Each row comes from the steps of one walk. Every step used is in the known rows, and no mark comes twice. Write the walk behind each row, first mark first.
Known rows
lafo/mugu: [ 0.42  1.45  1.05  0.45 -1.82 -0.98  2.18  0.74 -1.70 -0.82  1.12  2.29
  4.73 -0.61 -0.09  0.12 -1.18 -0.58  2.46  0.47 -0.93  0.26  2.07  1.43]
tula/divuv/lafo/mugu: [-0.41  0.83  0.85 -1.65  0.09 -0.04  1.47  5.57  6.52 -1.99  3.35  2.62
 -0.60 -4.99  3.49 -2.13  1.23 -1.87  0.56  0.01 -1.24 -0.75  6.92  2.02]
tula/divuv: [ 0.11 -1.17  1.14  0.02  2.61  0.38 -1.49  1.91  2.01  0.29 -0.46 -0.23
 -2.61 -2.28  2.84 -0.98  0.97 -0.39 -0.84 -0.77  0.71 -1.16  1.93 -0.14]
gegid/banun/mivu: [-3.09 -2.80 -2.70 -3.10  3.61  1.58  3.89  1.06 -0.08 -0.21 -4.63  2.23
  0.35  3.21  2.07  1.98  1.45  1.97 -0.98  0.91  0.55  4.50 -3.65  1.20]
fefaf/banun: [-1.10 -2.29 -1.18  1.18  1.90  1.23 -1.09 -0.14  0.23 -1.62 -1.41 -1.71
  0.22 -1.11  2.10 -1.13 -0.58 -0.41 -3.01  0.27 -0.70  0.55 -1.65  1.81]
mugu/lafo/divuv: [-0.02 -1.78 -1.80  1.76 -4.33  1.05  0.37  3.36 -0.23 -2.69  4.56  1.91
  2.09 -0.82  2.47 -0.02 -0.90 -1.14  0.32  1.05 -1.30  2.09  2.14  2.61]
tutek/tula/mugu: [-0.12  1.29  0.80  2.44  2.54 -0.29 -1.29  1.71  1.95  1.51  3.00 -0.60
 -2.20  0.79 -0.44 -1.12 -1.50 -2.40  3.48 -2.76  3.74 -1.63 -0.07  2.21]
fefaf/banun/tesela: [-1.33 -1.84 -3.15  0.43  5.17  0.93 -1.72  0.42 -2.91 -1.11 -2.40 -0.67
  1.24 -0.35  2.08  0.75 -1.11  0.28 -5.04 -0.97 -3.20  0.75 -1.99  1.76]
mugu/lafo/nidute: [ 1.03  0.01 -3.87  0.89 -5.91 -2.76  3.78 -0.96 -0.15 -2.16  2.10 -2.66
  1.29 -4.00  2.74  1.78 -0.02 -1.93 -0.30  0.48 -1.68  0.32  3.07  3.02]
banun/mivu: [-0.77  0.69  1.37 -2.19  0.95  0.78  1.64  1.30 -0.92 -0.08 -2.63  3.02
  0.22  1.20  0.86  1.37  1.84  1.15 -0.63  0.39 -0.05  2.89 -2.37 -0.34]
mivu/banun: [-0.87 -1.54 -3.30 -1.60  2.80  2.31 -0.30 -1.90  0.91  1.69  0.25  2.34
 -0.95  2.77  1.88  1.49  1.19  0.38 -0.50 -0.18  0.68  1.28 -0.55  0.40]
tutek/tula/divuv/lafo: [ 0.00  0.89  2.15  1.45  4.56  1.06 -2.89  5.25  7.79 -0.39  2.64 -1.03
 -7.05 -2.75  1.87 -2.33  2.86 -3.29  0.47 -1.01  1.28 -0.52  5.41  2.10]
tutek/tula: [ 0.88  1.46  2.26  3.49  2.61  0.13 -2.04  0.48  0.00  0.76  0.58 -1.54
 -1.82  1.55 -1.70  0.13  0.52 -2.24  2.36 -0.67  1.49  0.62  0.42  1.72]
gegid/banun: [-1.95 -3.51 -3.86 -0.95  2.64  0.92  1.98 -0.42  0.81 -0.08 -2.12 -0.59
  0.05  1.94  1.11  0.72 -0.55  0.99 -0.31  0.64  0.47  1.71 -1.40  1.45]
banun/gegid: [-0.20  0.17  0.71 -0.03 -1.42 -0.13  0.45 -0.01 -2.89  2.08 -0.83  1.14
  0.62  1.27  1.89  0.73  1.42 -1.12  2.56  1.16 -0.38  4.43 -1.68 -2.28]
mugu/lafo/fefaf: [-0.33  0.20 -1.87  3.23 -6.63 -0.65  1.06  2.22  0.61 -1.99  3.13  1.49
  0.65  0.25  1.80  1.43  0.08 -3.77  1.83  0.25 -2.69 -0.01  3.03  1.69]
mugu/lafo: [ 0.97 -0.48 -2.45  0.69 -4.03 -1.27  0.76  1.11  0.21 -1.78  2.98  0.48
 -1.68 -0.74  0.96  0.79 -0.40 -3.16  1.56  0.25 -0.20 -0.15  0.77  3.00]
tesela/banun: [ 2.55  0.00 -3.55  1.64  3.77  1.62 -0.93 -2.65  1.97  1.94 -0.09 -0.58
  0.20 -1.24  0.03  0.23 -1.76 -0.79  0.05 -2.64 -3.54 -0.28 -1.51  0.67]
divuv/lafo: [-0.79  0.62 -1.50 -1.66 -0.39  0.47  0.77  3.07  5.96 -1.38  2.58  0.97
 -2.45 -2.06  0.77 -1.26  1.54 -0.86 -1.44  0.49 -1.00 -0.15  3.07  0.55]
tula/divuv/lafo: [-0.94 -0.67 -0.28 -1.80  2.10  0.69 -0.81  4.98  7.94 -1.21  2.16  0.45
 -5.36 -4.19  3.55 -2.42  2.48 -1.21 -2.05 -0.65 -0.10 -1.13  4.88  0.15]
lafo/divuv/tula: [-0.46 -0.14  3.17  0.72  1.06  2.82 -1.01  4.81 -1.99  0.80  2.59  0.69
  2.60 -0.29  0.77 -2.45 -1.40  2.14 -0.84  1.58 -0.27  1.84  2.32  0.39]
mivu/banun/tesela/lafo/divuv: [-2.10 -0.41 -5.07  0.96  5.62  4.02 -4.09  3.02 -2.24  1.29  1.72  5.25
  5.61  1.96  1.60  3.27 -0.04 -1.10 -3.88 -0.79 -5.20  2.96  1.22  2.36]
gegid/banun/tesela: [-1.87 -2.72 -5.95 -1.59  6.03  0.84  1.49  0.31 -2.51  0.45 -2.78  0.53
  1.21  3.08  1.23  2.51 -0.74  1.54 -2.50 -0.62 -1.85  1.63 -1.49  1.50]
mugu/tula/divuv/lafo/fefaf/banun: [-1.03 -1.70 -0.09  2.98  1.51  3.79 -2.50  5.86  5.21 -0.85 -0.04  0.52
 -2.97 -5.24  7.14 -2.36  3.50 -1.81 -2.91  1.32 -2.32 -0.37  2.48  2.44]
tutek/tula/mugu/lafo/fefaf: [-0.51  1.77 -1.06  5.65 -4.11 -1.03 -0.32  3.90  2.30 -0.73  5.78  0.87
 -1.48  0.60  1.23  0.33 -1.59 -6.20  5.29 -2.30  1.31 -1.70  3.13  3.85]

Write each row's walk
[-4.16 -1.33 -4.97  0.25  6.97  2.69 -1.20  8.53 -2.33  1.96  2.58  2.20
  5.13  0.18  1.21 -0.41 -4.46 -0.63 -2.51 -1.56 -2.24  0.55  1.06  4.43]
gegid/banun/tesela/lafo/divuv/tula/mugu
[ 1.26  0.38 -0.69 -0.46  0.66  0.55  1.21  2.82  4.27  0.64  0.70 -1.79
 -2.71 -8.07  6.47 -0.91  4.39  0.53 -2.20  1.20 -0.88 -1.02  4.16  2.07]
mugu/tula/divuv/lafo/nidute
[ 0.05 -0.71 -4.00 -0.17 -3.92 -1.75  1.60  2.47  2.37 -0.95  5.06  1.57
 -2.04 -1.70  2.26 -0.57 -2.26 -3.27  2.72 -2.03  2.37 -2.49  0.34  3.15]
tula/mugu/lafo
[-2.47 -1.69 -6.59  2.71 -1.55 -0.52 -0.01  4.20 -0.25 -2.51  2.80  2.13
  1.54 -1.16  5.04  1.02 -3.00 -3.75 -2.00 -2.78 -3.17 -1.55  0.67  3.84]
tula/mugu/lafo/fefaf/banun/tesela
[ 2.31  0.07 -2.50  1.71  2.34  1.43 -0.24 -2.54 -0.85  3.93 -1.01  0.72
  0.93  0.28  1.91  1.14 -0.04 -1.94  2.68 -1.73 -3.87  4.01 -3.58 -1.35]
tesela/banun/gegid
[ 2.08 -0.77  2.00  1.15  2.80  1.88 -2.28  1.95 -1.22  2.66 -0.90  0.45
 -2.85 -2.85  3.70 -0.63  2.20  0.16  0.54  0.47  1.67 -1.36 -1.14  1.47]
mugu/tula/divuv
[-0.98 -1.89 -3.17  0.83 -4.39  0.38  1.40  4.78  1.76 -1.79  6.76  2.87
  1.81 -1.89  3.59 -1.39 -2.73 -1.18  1.75 -1.17  1.36 -0.10  1.56  3.19]
tula/mugu/lafo/divuv
[-0.67 -0.95 -5.28 -2.37  6.05  2.17 -1.15 -1.05 -1.84  2.31 -0.52  3.53
 -0.03  3.36  1.73  3.32  0.59  1.01 -2.44 -1.17 -1.55  1.40 -1.08  0.63]
mivu/banun/tesela
[-2.87  0.23 -0.87  5.79 -0.90  1.21 -3.57  2.89  0.80 -1.98 -0.76 -0.69
  4.38 -1.84  0.99  0.23 -0.62 -5.20 -2.65 -0.22 -5.70  0.20  1.21  2.65]
tesela/lafo/fefaf/banun
[ 0.34  0.91 -4.59  1.99  4.36  0.80  0.10  3.02 -6.84  2.00 -1.65  3.49
  7.23  0.24  0.14  3.92 -1.01 -2.59  1.21  0.63 -4.44  1.31 -2.22  6.89]
gegid/banun/tesela/lafo/mugu/tula
[ 0.47  0.49 -1.61 -0.69 -2.43 -0.88  1.24  5.09  0.94  0.61  6.27  0.92
 -3.00 -1.81  1.42 -2.27 -3.25 -2.89  2.72 -1.43  3.10 -2.94  1.34  3.76]
divuv/tula/mugu/lafo
[ 0.06 -0.42 -0.82  4.25 -1.93  0.69 -0.79  5.13  1.55 -1.01  7.36  1.35
 -0.02 -0.32  1.92 -1.23 -2.04 -3.41  4.07 -1.84  2.65  0.64  2.20  4.89]
tutek/tula/mugu/lafo/divuv
[-2.68  1.65 -5.52  2.17  3.36  2.42 -3.46  1.95 -1.09  1.91  0.12  4.71
  3.96  3.14  0.67  4.70  0.74 -3.73 -2.39 -1.29 -6.61  0.85  1.87  1.30]
mivu/banun/tesela/lafo/fefaf
[ 2.14  3.02  0.59  2.77  4.31  0.11 -3.32  5.14 -5.51  2.21  0.11  3.80
  4.58 -4.11  2.15  2.10  0.37 -3.71  0.80 -0.61 -4.12 -1.38  1.26  5.18]
banun/tesela/lafo/mugu/tula/divuv
[-2.58 -1.10 -2.29  2.64  2.38  1.52 -1.56  1.54 -2.81 -1.56 -2.05  0.38
  3.39  0.50  2.69  1.54 -0.70 -0.41 -4.82 -0.66 -5.34  0.98  0.25  0.64]
lafo/fefaf/banun/tesela
[ 2.22  4.26 -0.65  3.07  1.71 -0.26 -1.75  3.22 -7.48  1.99  0.45  4.25
  7.15 -1.86 -0.91  3.23 -0.49 -3.29  1.57  0.13 -4.90 -0.48 -0.65  5.53]
banun/tesela/lafo/mugu/tula
[-2.92  0.71 -4.09 -0.41  7.14  4.28 -3.83  6.97 -1.73  3.75  4.88  5.33
  4.01  0.95  1.87  0.33 -2.92 -1.06 -2.59 -2.20 -1.98  0.29  1.63  3.17]
mivu/banun/tesela/lafo/divuv/tula/mugu
[-1.57 -0.38  1.81 -0.26  0.91  2.25 -0.17  6.08 -0.22  1.49  4.90  1.76
  2.22 -1.21  1.87 -3.61 -3.28  2.14  0.28 -0.68  2.11 -0.57  1.75  0.74]
lafo/divuv/tula/mugu
[-3.80 -0.14 -5.79  2.79  3.11  0.90 -0.88  3.37 -1.64  0.04 -2.22  1.38
  5.06  2.37  0.05  3.90 -1.06 -3.44 -2.50 -0.69 -6.83  1.25  1.37  2.28]
gegid/banun/tesela/lafo/fefaf
[-3.41 -0.37 -4.03  1.05  2.01  1.86 -0.84  4.64  3.24 -2.81  0.23  1.19
  0.89 -1.37  3.53  0.17  0.71 -1.23 -6.08 -0.41 -6.53  0.81  3.11  1.04]
divuv/lafo/fefaf/banun/tesela
[-1.72  0.08 -3.82  2.92  5.35  0.50 -4.20  2.36 -2.54 -1.14 -1.65 -0.54
  2.85 -1.87  0.14  1.45 -1.15 -3.82 -5.20 -1.50 -5.43  0.10 -1.26  4.08]
fefaf/banun/tesela/lafo
[-2.07 -1.72  0.32 -0.95  2.75  1.98  0.61  1.12 -0.58 -1.49 -4.02  1.20
  0.47 -0.01  2.87  0.24  1.29  0.99 -3.42  0.41 -0.74  3.58 -4.08  1.59]
fefaf/banun/mivu
[ 1.23  0.51 -0.63  3.97  6.16  1.42 -4.61  4.89 -5.48  0.72 -1.52  2.08
  4.69 -5.38  3.98  1.00  0.14 -4.34 -2.02 -0.57 -4.90 -0.83 -0.51  7.01]
fefaf/banun/tesela/lafo/mugu/tula/divuv
[ 2.71  0.53  3.07  1.43  0.99  0.67 -0.27  2.55 -2.70  2.04  0.20  2.64
  1.71 -3.61  3.85 -0.34  1.11 -0.30  3.34  0.89  0.76 -0.85  0.79  3.05]
lafo/mugu/tula/divuv
[-1.17  1.38 -2.40  3.21  3.32 -0.58 -2.20  2.99 -4.34 -1.82 -0.51  1.78
  7.72 -2.56  0.12  1.62 -2.40 -4.49 -2.74 -0.94 -6.77  0.58  0.79  5.57]
fefaf/banun/tesela/lafo/mugu
[-0.86 -0.05 -1.26 -1.61  0.55 -0.63  2.08  2.81  7.35 -1.83  1.39 -2.43
 -2.30 -7.65  5.50 -1.31  2.88 -0.24 -3.43  0.14 -1.97 -0.53  7.34  0.45]
tula/divuv/lafo/nidute
[ 1.99  2.50  0.18 -0.31 -1.97  0.74  2.06  3.91  1.15  0.02  3.02  3.79
  1.66 -3.03  1.58 -0.60  1.87 -0.95  2.69  1.94 -0.83  0.07  1.77  3.71]
divuv/lafo/mugu/tula
